What can hang from each mark:
zefipa: buki gedu gemomo
gogo: zefipa
gedu: rorifid vigom
rorifid: buki gedu gemomo gogo tuve
vigom: gedu
tuve: zefipa
buki: zefipa
minas: rorifid zefipa

Each row was made from one small tree. The marks that hang from a mark follow it in brackets, in alphabetical order. Every link used is in the known rows. Write each row's tree.
Known rows:
gogo[zefipa[gedu]]: [ 0.43 -0.78 -0.06 -1.90  0.20  1.44  0.35 -1.27 -0.21  0.53  1.05  1.84
 -2.97  0.34  0.51  1.05 -0.52  0.03  1.18 -0.76 -2.04  0.36  1.21 -1.86
  1.18  1.08  1.54  0.41 -0.70  0.98 -0.99  0.56 -1.13 -0.09]
vigom[gedu[rorifid[gogo tuve[zefipa]]]]: [ 0.82 -2.49  0.96 -2.97 -0.06  3.17 -0.93 -1.18  0.19  4.57  0.77  1.94
  1.76  0.98  1.31  0.69  3.59  1.97  1.19  0.31 -0.30 -1.05 -0.51 -5.98
  2.35 -2.30  4.30  0.71 -0.22 -0.16  2.15 -0.01 -1.69  1.35]
gedu[rorifid[buki gemomo gogo[zefipa] tuve] vigom]: [ 0.03 -2.21 -0.16 -2.63 -2.11  4.14  0.94 -4.16  2.30  3.50 -0.13  3.31
  0.13  0.58 -0.34 -1.81  3.30  2.28  5.09 -2.70 -2.62  2.84 -3.28 -4.29
  4.67 -2.20  2.98  0.26  0.21 -0.17  1.74  4.11  0.72  1.25]
minas[rorifid[gogo[zefipa] tuve]]: [-1.59 -1.63 -0.44 -2.17  2.97  6.60  0.07 -3.04 -0.71  3.52  0.94  1.81
 -2.52  1.38  1.90  1.55  3.55  2.56  4.44 -1.24 -0.60  1.25 -0.79 -5.71
  4.35 -3.85  2.73  1.96  1.20  0.69  0.60  1.07  1.15  2.35]
buki[zefipa[gedu[rorifid[gogo tuve] vigom] gemomo]]: [-1.03 -0.73  2.37 -0.41  0.18  3.54  1.44 -2.47  1.18  2.52  3.45  2.72
 -2.88  1.88 -0.86  0.25  1.16  0.66  1.62 -2.81  0.84  2.26 -1.38 -6.69
  7.00 -1.58  1.36 -0.93  0.64 -2.01 -1.31  2.83 -0.50  0.34]
gedu[rorifid vigom]: [-0.03  1.16  0.29  0.42 -1.43 -0.10 -0.25  0.88  1.02 -0.25  0.41 -0.05
 -1.00  0.03 -0.04 -0.07 -1.92  1.44 -1.28 -0.96  0.59 -0.67 -1.27 -1.28
  0.73  2.06 -0.02 -0.32  0.04 -1.94 -1.07 -0.77 -0.17 -1.27]
rorifid[buki[zefipa[gedu]] gogo tuve]: [ 0.78 -1.58  2.63 -3.99  1.84  4.60  0.27 -3.97  1.79  2.90  1.75  2.99
 -1.26  0.71  1.08  0.30  3.73  1.56  3.41 -1.22 -2.52  2.45 -0.29 -3.60
  4.07 -3.49  3.89  0.92  0.91 -0.27  3.72  1.65  1.18  3.95]
gogo[zefipa[buki gedu[rorifid[tuve]] gemomo]]: [ 1.98 -1.99  1.75 -3.99  4.13  3.86  0.59 -4.06  0.80  3.39  1.04  5.10
 -1.25  1.86 -0.63 -2.11 -1.32  0.34  2.34 -2.96 -1.37  2.10  0.95 -4.82
  5.80 -3.00  4.82  0.47 -0.39  1.04  0.06  1.12 -1.70 -0.57]
minas[rorifid]: [ 0.22  0.51  0.62  0.69  1.83  1.82 -0.20  0.71  0.34  1.16  0.44 -0.01
 -1.20  1.15  0.98  1.05 -0.10  0.44  0.32 -0.74  0.53  0.54 -0.71 -2.07
 -0.56 -0.74  1.29  0.22 -0.07  0.53 -0.44 -0.62  1.23  0.55]
minas[rorifid[buki gemomo gogo tuve]]: [-0.14 -0.82  2.08 -0.64  0.99  6.11  0.58 -3.96  1.91  3.86  1.04  1.74
  0.98  2.05  0.20 -0.08  4.54  0.25  4.18 -1.52 -1.28  4.35 -3.07 -3.94
  2.09 -5.52  2.37  0.04  0.05  1.13  3.32  3.85  2.89  2.78]
buki[zefipa[gedu[rorifid]]]: [ 2.13  0.50  0.81 -2.01  1.26  0.64 -0.45  0.34  1.26  1.21  1.10  2.70
 -2.25  1.21  1.05  0.15 -0.70  0.86  0.32 -2.82 -0.45 -0.34 -0.42 -4.78
  1.59  0.17  3.95  0.57 -0.18  0.62 -1.45 -1.42 -1.08  0.75]
gogo[zefipa[buki gedu gemomo]]: [ 2.67 -3.00  1.90 -1.22  0.88  0.80  1.69 -1.89  1.62  2.29  0.77  4.10
 -1.64  1.12 -0.83 -1.21 -0.17 -1.61  1.90 -2.32 -2.56  3.44  1.91 -1.34
  1.73 -1.38  3.14 -0.74 -1.20  1.62  0.17  2.77 -1.98 -0.34]
buki[zefipa[gedu[vigom] gemomo]]: [ 0.15 -1.21  1.48  1.52 -1.42 -2.81  2.30  1.20  0.66  0.64  1.89  1.23
 -2.79  0.85 -1.61 -0.11 -0.40 -1.89  0.32 -1.79  0.51  1.99 -0.13 -1.68
  3.72  2.10 -0.21 -2.40 -0.60 -1.70 -2.49  2.96 -0.48 -0.95]
gedu[rorifid[gemomo gogo[zefipa[buki]] tuve] vigom]: [ 0.10 -2.43  0.28 -2.24 -1.11  4.14  1.62 -3.56  1.86  3.63 -0.07  3.77
 -0.68  1.07 -0.60 -1.07  2.95  2.01  4.42 -2.77 -2.21  3.42 -1.89 -4.34
  5.39 -3.16  3.01  0.27  0.76 -0.32  1.51  3.64  0.00  0.65]
gedu[rorifid[gemomo gogo[zefipa] tuve] vigom]: [-1.95 -1.20 -1.14 -1.06 -2.00  4.07  1.08 -3.46  0.43  2.59  0.79  2.17
 -1.22  1.00 -0.66 -0.32  2.62  1.83  4.04 -2.31 -0.68  1.64 -2.87 -5.47
  5.94 -1.57  0.93  0.08  0.64 -0.38 -0.93  3.76  0.01 -0.16]
gedu[rorifid[buki[zefipa]]]: [ 4.18 -1.49 -0.15 -3.66  1.03 -0.78 -0.40  0.44  2.85  2.63 -1.91  3.33
  0.66  0.34  1.60 -2.87  1.42  1.89  2.26 -3.36 -2.20  0.02 -1.61 -3.16
  0.62 -1.54  6.18  1.32  0.48  0.87  1.42 -1.51 -0.09  2.63]
gogo[zefipa[buki gedu[vigom] gemomo]]: [ 1.60 -2.74  2.16 -0.04 -0.99 -0.63  2.32 -0.74  1.72  1.43  1.04  3.04
 -2.72  0.49 -1.51 -0.62 -1.00 -1.28  1.25 -1.82 -2.11  3.67  1.50 -0.15
  2.63  1.05  1.28 -1.80 -0.97 -0.89 -0.40  3.49 -1.50 -1.28]
minas[rorifid[gedu[vigom] gogo tuve] zefipa[buki gemomo]]: [-0.10 -1.57  5.80  2.42  2.58  4.71  2.94 -0.98  3.02  4.99  3.88  1.83
 -3.69  3.53 -0.17  2.33  1.36 -0.93  3.58 -0.96 -1.92  5.85 -0.42 -4.78
  3.85 -3.43  3.64 -1.34 -0.10 -2.17  2.00  3.66  1.23  1.95]
rorifid[buki[zefipa] gedu[vigom] gemomo gogo tuve]: [-0.69 -1.77  2.45 -1.14 -2.56  1.70  2.07 -3.07  2.40  2.50  2.61  1.37
 -1.15  1.14 -0.51 -0.08  4.00  0.00  4.40 -0.29 -3.24  4.78 -2.05 -3.13
  4.24 -0.87  2.52 -1.23 -0.49 -2.23  1.91  5.41  2.53  1.73]
tuve[zefipa]: [ 2.26 -2.06 -0.89 -0.75 -0.29 -0.59  0.01  1.69 -0.13  1.78 -0.46  1.43
  1.20  0.06 -0.27  0.66  1.95 -0.35  0.81  0.11 -0.70 -0.17  0.21 -2.43
  0.78  1.17  1.46  0.18 -0.63  0.37  1.70 -0.28 -1.34  0.63]

Write each row's tree:
[ 1.96 -2.37  1.89 -0.78 -3.10  3.91  1.34 -3.84  3.48  2.90  1.13  3.82
 -1.19  0.92  0.13  0.10  4.06 -0.77  4.06 -2.50 -4.63  4.67 -1.11 -2.70
 -0.37 -2.10  2.89 -0.36 -1.35  2.61  2.12  5.02 -0.54  2.21]
rorifid[buki gemomo gogo[zefipa[gedu]]]
[ 0.61 -2.85  3.45 -1.53  3.84  7.60  1.68 -4.62  1.59  4.66  2.79  4.48
 -2.99  2.67  0.25  0.93  2.47  0.17  3.93 -2.65 -1.73  4.97  0.85 -5.86
  4.71 -5.46  4.10  0.40  0.02  1.27  1.67  3.53  0.04  1.83]
minas[rorifid[gogo[zefipa[buki gedu gemomo]] tuve]]
[-0.24  0.46  1.40  1.50 -2.73  3.13  0.02 -0.32  2.63  0.47  1.64  0.53
 -1.38  0.18  0.50  1.19  0.88  2.05 -0.48 -1.38  0.17  0.83 -1.52 -3.08
 -0.06  0.16  0.09 -0.09  0.28 -1.87  0.27  0.72 -0.33  0.43]
gedu[rorifid[gogo] vigom]
[ 0.73 -2.45  0.83 -4.10  1.69  3.17  0.41 -2.86  1.29  3.06 -0.29  2.72
  0.55  0.28  0.97 -1.27  5.09  2.23  4.49 -1.38 -2.14  1.96 -1.07 -2.97
  4.37 -4.33  4.05  1.54  1.98 -0.21  3.93  1.37  1.71  4.39]
rorifid[buki[zefipa] gogo tuve]
[ 1.67 -1.86  0.61 -3.45  0.32  3.55  0.49 -3.51  2.64  4.27 -0.39  4.13
  1.57  1.44  0.27 -2.61  5.17  1.68  5.13 -3.62 -1.95  2.77 -3.60 -5.91
  4.47 -5.49  5.04  1.08  0.94  1.34  2.34  2.73  1.11  3.26]
gedu[rorifid[buki[zefipa] gemomo gogo tuve]]
[ 3.47 -3.18  3.32  0.96 -1.15 -1.32  2.01  1.49  2.12  2.42  1.66  3.07
 -0.26  0.72 -2.31  0.29  0.45 -2.39 -0.23 -0.76 -1.43  3.63  1.30 -1.68
  1.81  1.88  1.10 -2.62 -1.78 -1.47  2.50  3.05 -2.14 -0.83]
tuve[zefipa[buki gedu[vigom] gemomo]]
[ 0.99 -1.21  2.75  1.86 -2.41  1.79  1.68 -0.30  3.22  2.07  3.24  2.88
 -3.25  1.56 -0.54  0.70  1.27 -0.27  0.50 -3.71  0.30  2.83 -1.40 -5.76
  3.02 -0.33  1.40 -1.32 -0.28 -1.19 -1.72  2.86 -1.33  0.39]
buki[zefipa[gedu[rorifid[gogo] vigom] gemomo]]
[ 0.75 -2.28  3.47 -0.51 -1.83  3.90  1.92 -2.35  1.49  3.58  2.58  3.10
  0.19  1.38 -2.20  1.87  4.23 -0.96  2.10 -0.13 -2.27  4.79 -0.55 -3.94
  4.43 -1.03  0.63 -1.88 -0.76 -1.43  4.61  4.99 -0.23  0.57]
rorifid[gemomo gogo tuve[zefipa[buki gedu[vigom]]]]
[ 3.84 -3.24  0.63 -3.06  3.44  1.64  0.35 -1.24  0.94  4.40 -0.34  4.75
  2.93  1.60 -1.53 -2.75  1.48 -0.14  2.19 -1.96 -0.18  1.59  0.05 -5.40
  5.14 -3.13  4.74  0.15 -0.30  0.46  3.11  0.28 -1.96  0.11]
gedu[rorifid[tuve[zefipa[buki gemomo]]]]
[ 2.09 -0.12  0.86  0.22 -3.32 -0.94  0.53 -0.35  3.23  1.31 -0.64  1.38
  1.43  0.35 -1.05 -2.21 -0.07 -0.03  0.92 -2.13 -1.49  2.06 -3.15 -0.68
 -0.06  0.77  1.63 -1.41 -1.06 -0.49  0.79  2.19  0.44 -0.52]
gedu[rorifid[buki gemomo] vigom]
[ 3.13 -0.31  0.73 -0.91 -1.34  0.50 -0.24 -1.43  3.10  1.89 -0.93  2.47
  2.49  1.04 -0.33 -2.72  0.78 -0.30  1.70 -2.64 -1.81  1.94 -2.69 -1.85
 -1.01 -1.82  3.21 -0.24 -1.10  1.86  1.25  1.72  0.05  0.39]
gedu[rorifid[buki gemomo]]
[ 2.78 -2.89  0.47 -2.44  0.74  0.27  0.46 -0.59  1.20  3.66 -0.39  2.98
  2.73  0.64 -1.69 -2.59  1.16  0.39  1.85 -1.39 -0.42  1.26 -1.58 -4.45
  5.41  0.19  3.01 -0.90 -0.68 -1.82  2.87  1.47 -0.85  0.01]
gedu[rorifid[buki tuve[zefipa[gemomo]]] vigom]
[-0.08 -3.19 -0.41 -3.16 -0.51  4.31  1.07 -5.01  1.17  3.77 -0.54  3.21
  1.13  0.59 -0.24 -1.82  5.34  0.80  6.15 -1.61 -3.30  3.53 -1.96 -2.93
  4.03 -4.47  2.86  0.63  0.34  1.79  2.88  4.67  0.79  2.42]
rorifid[buki gemomo gogo[zefipa] tuve]
[ 2.08 -2.59  1.78 -2.63  0.59  4.55  0.28 -1.03  2.05  3.93  0.64  3.46
  0.94  0.68 -0.14  0.51  3.27  2.79  1.73 -0.84 -1.45  1.77 -0.62 -5.41
  4.38 -1.62  3.29  0.70  0.76 -2.23  5.23  0.38 -0.93  1.64]
gedu[rorifid[gogo tuve[zefipa[buki]]] vigom]
[-0.95 -3.39  2.73 -0.54 -0.29  3.90  2.53 -4.02  1.84  2.59  3.41  2.69
 -2.83  0.99 -0.75  0.39  1.77  0.11  3.42 -0.16 -2.58  5.29  1.46 -2.92
  5.00 -1.36  2.24 -1.01 -0.71 -2.32  1.30  5.27 -0.04 -0.14]
rorifid[gedu[vigom] gogo[zefipa[buki gemomo]] tuve]
[ 0.40 -0.59  1.94 -0.34 -2.16  2.20 -0.75 -0.51  2.20  2.26  1.05  0.58
 -0.09  0.74  2.07  0.77  1.39  1.40 -0.77 -0.75 -0.19 -0.45 -0.60 -2.50
 -2.27 -1.94  2.88  0.08 -0.48  0.30 -0.32  0.28 -1.43  0.79]
vigom[gedu[rorifid[gogo]]]
[ 2.55 -2.23  1.60  1.05 -0.37 -0.16  0.93  0.62  0.58  2.16  2.17  2.47
  0.08  1.25 -1.74  0.56  0.85 -3.06 -0.16 -0.74 -0.38  1.87  0.98 -3.79
  1.51  1.03  0.83 -1.71 -2.12  0.76  0.45  2.32 -2.46 -0.71]
tuve[zefipa[gedu gemomo]]
[ 1.03 -1.58  5.16  1.03  3.46  5.86  1.36 -2.59  3.38  5.49  3.31  2.26
 -1.80  3.68  0.96  1.27  2.55 -1.16  4.80 -1.40 -2.61  5.14 -1.16 -5.88
  2.18 -5.11  5.50 -0.32 -0.78  0.31  2.78  3.25  1.28  3.75]
minas[rorifid[buki gedu gogo tuve] zefipa[gemomo]]
[ 1.31 -0.46  4.23 -1.66  1.61  6.91 -0.35 -5.62  3.12  3.02  3.24  3.63
  0.28  1.94 -0.28 -0.95  1.20  0.23  1.27 -2.26 -0.99  3.26 -0.92 -5.30
  2.98 -4.59  3.06 -0.19 -0.91  0.24  2.68  2.55 -0.53  1.66]
zefipa[gedu[rorifid[buki gogo tuve]] gemomo]
[ 4.11 -2.20  2.83 -1.83  0.79  1.08  0.40  0.51  1.74  2.59  0.84  3.37
  0.26  0.74 -0.29  1.10  1.14 -0.95  0.13 -0.23 -2.73  2.04  1.85 -2.23
  0.01  0.48  3.41 -0.46 -1.40  0.30  3.88  0.12 -1.97  0.91]
tuve[zefipa[buki gedu]]
[ 2.53 -1.96  1.63 -2.67  1.09  1.47  0.68 -1.51  1.39  1.65  0.20  3.46
 -2.20  0.38  0.69  0.21 -0.33  0.21  1.72 -1.34 -3.46  2.03  2.12 -0.83
  0.56 -0.48  3.63  0.38 -0.52  1.19  1.31  0.48 -1.30  0.57]
gogo[zefipa[buki gedu]]
[ 1.66 -1.14  1.68 -0.38 -3.01 -2.74  1.89  0.22  2.37  1.46  0.45  1.77
 -1.01  0.56 -1.16 -1.00  1.36 -1.31  2.13 -1.93 -2.58  3.33 -1.94 -0.36
  1.88  1.52  1.64 -2.21 -0.94 -0.75  0.50  3.84  1.12  0.63]
rorifid[buki[zefipa[gedu[vigom]]] gemomo]
[ 1.11 -1.52  1.26  0.32  0.38 -1.21  1.59  0.14  0.57  1.41  1.63  2.32
 -1.94  1.32 -1.03 -0.57  0.28 -2.21  1.08 -2.25  0.07  1.92  0.27 -2.87
  2.94 -0.42  1.60 -1.27 -0.64  0.75 -2.03  2.20 -0.89 -0.03]
buki[zefipa[gedu gemomo]]
[ 2.28 -3.82  2.44  0.07 -1.98  3.31  1.48 -3.34  4.28  2.77  2.52  3.30
 -1.65  0.93  0.67 -0.36  3.07 -0.99  3.58 -1.46 -4.32  4.94  0.78 -3.23
 -0.69 -1.68  4.29 -0.29 -1.88  1.04  1.40  4.79 -0.87  1.77]
rorifid[buki gedu gogo[zefipa[gemomo]]]
[-0.74 -0.18  1.04 -1.33  1.75  0.20  0.98 -1.15 -0.34  1.47  2.23  2.12
 -2.42  1.60 -1.35 -1.05 -1.43  0.11  0.95 -2.45  1.54  0.64 -1.00 -4.96
  7.75  0.46  1.41 -1.20  0.21 -2.16 -2.66  1.37 -0.28 -1.32]
buki[zefipa[gedu[rorifid[tuve] vigom] gemomo]]
[ 0.98 -1.67 -0.16 -1.03 -0.53  4.77  0.05 -2.22  0.69  4.30  1.14  3.28
  2.47  1.91 -0.97  0.09  4.76  0.07  3.10 -1.58 -0.36  1.63 -2.65 -7.84
  4.35 -3.39  2.45  0.49 -0.31  1.18  2.27  2.42 -1.15  0.94]
gedu[rorifid[gemomo gogo tuve[zefipa]]]
[-1.54  0.60  3.68  1.75  2.46  6.67  1.45 -2.14  0.56  4.72  3.08  1.90
 -2.57  4.08  0.04  3.02  2.74 -1.42  4.24 -1.82 -0.85  3.55 -2.79 -6.51
  3.51 -4.86  2.24 -0.51 -0.02  1.64  0.72  3.30  1.06  2.48]
minas[rorifid[gemomo gogo tuve] zefipa[gedu]]
[ 1.37 -1.66  2.81 -0.21  0.96  1.60  1.50 -0.23  0.98  3.68  2.64  1.59
 -0.46  2.39 -1.10  1.69  1.19 -1.20  2.52  0.75 -1.96  4.50 -0.71 -4.74
  3.67  0.99  3.02 -2.02 -1.84 -1.97  2.43  3.26  1.71 -0.85]
minas[rorifid[gedu[vigom] gemomo tuve[zefipa[buki]]]]
[ 0.87 -1.81  1.75 -2.99  2.06  2.45  1.14 -3.03  0.80  2.54  1.29  4.05
 -2.12  1.32 -1.19 -1.56 -2.08  0.68  1.75 -2.50 -1.16  2.36  0.62 -3.67
  6.54 -0.59  3.04 -0.73 -0.32 -1.30 -0.40  1.89 -1.27 -1.54]
gogo[zefipa[buki gedu[rorifid[tuve] vigom] gemomo]]
[-0.50 -0.23  5.32  1.68  1.77  5.45  2.70 -1.41  2.21  4.99  2.70  2.42
 -3.13  3.61 -0.50  2.98  2.34 -0.89  3.86 -1.89 -1.99  5.45 -2.24 -4.38
  3.96 -4.02  2.38 -1.48  0.41 -0.67  2.72  3.98  1.57  2.26]
minas[rorifid[gemomo gogo tuve] zefipa[buki gedu[vigom]]]
[ 1.23 -2.34 -0.58 -3.60 -0.17  5.51  0.13 -5.08  2.24  4.25 -0.51  4.23
  1.16  1.19  0.57 -2.35  4.34  1.77  5.68 -3.17 -2.98  2.74 -2.82 -5.37
  3.80 -4.87  4.94  1.45  0.22  2.14  2.25  3.19  0.08  2.25]
gedu[rorifid[buki gemomo gogo[zefipa] tuve]]
[ 2.00  0.29  0.62 -0.53 -0.65  0.06  0.58 -0.30  1.47  1.88  1.18  3.00
 -1.20  2.08 -0.34 -0.66  0.17 -0.99  1.51 -3.62 -0.71  1.29 -2.16 -5.09
  2.02 -0.44  3.24 -0.45 -0.89  1.71 -2.22  1.22 -0.89 -0.27]
buki[zefipa[gedu[rorifid[gemomo]]]]
[ 2.76 -0.43  4.04  2.25  1.83  1.10  2.03  1.22  3.14  4.32  1.54  2.18
 -1.95  3.78  0.58  1.48  0.30 -2.62  3.36 -1.57 -3.53  4.86 -1.12 -3.09
 -1.53 -2.37  5.50 -1.16 -1.57  1.62  0.89  2.16  0.74  1.31]
minas[rorifid[gedu gemomo] zefipa[buki]]
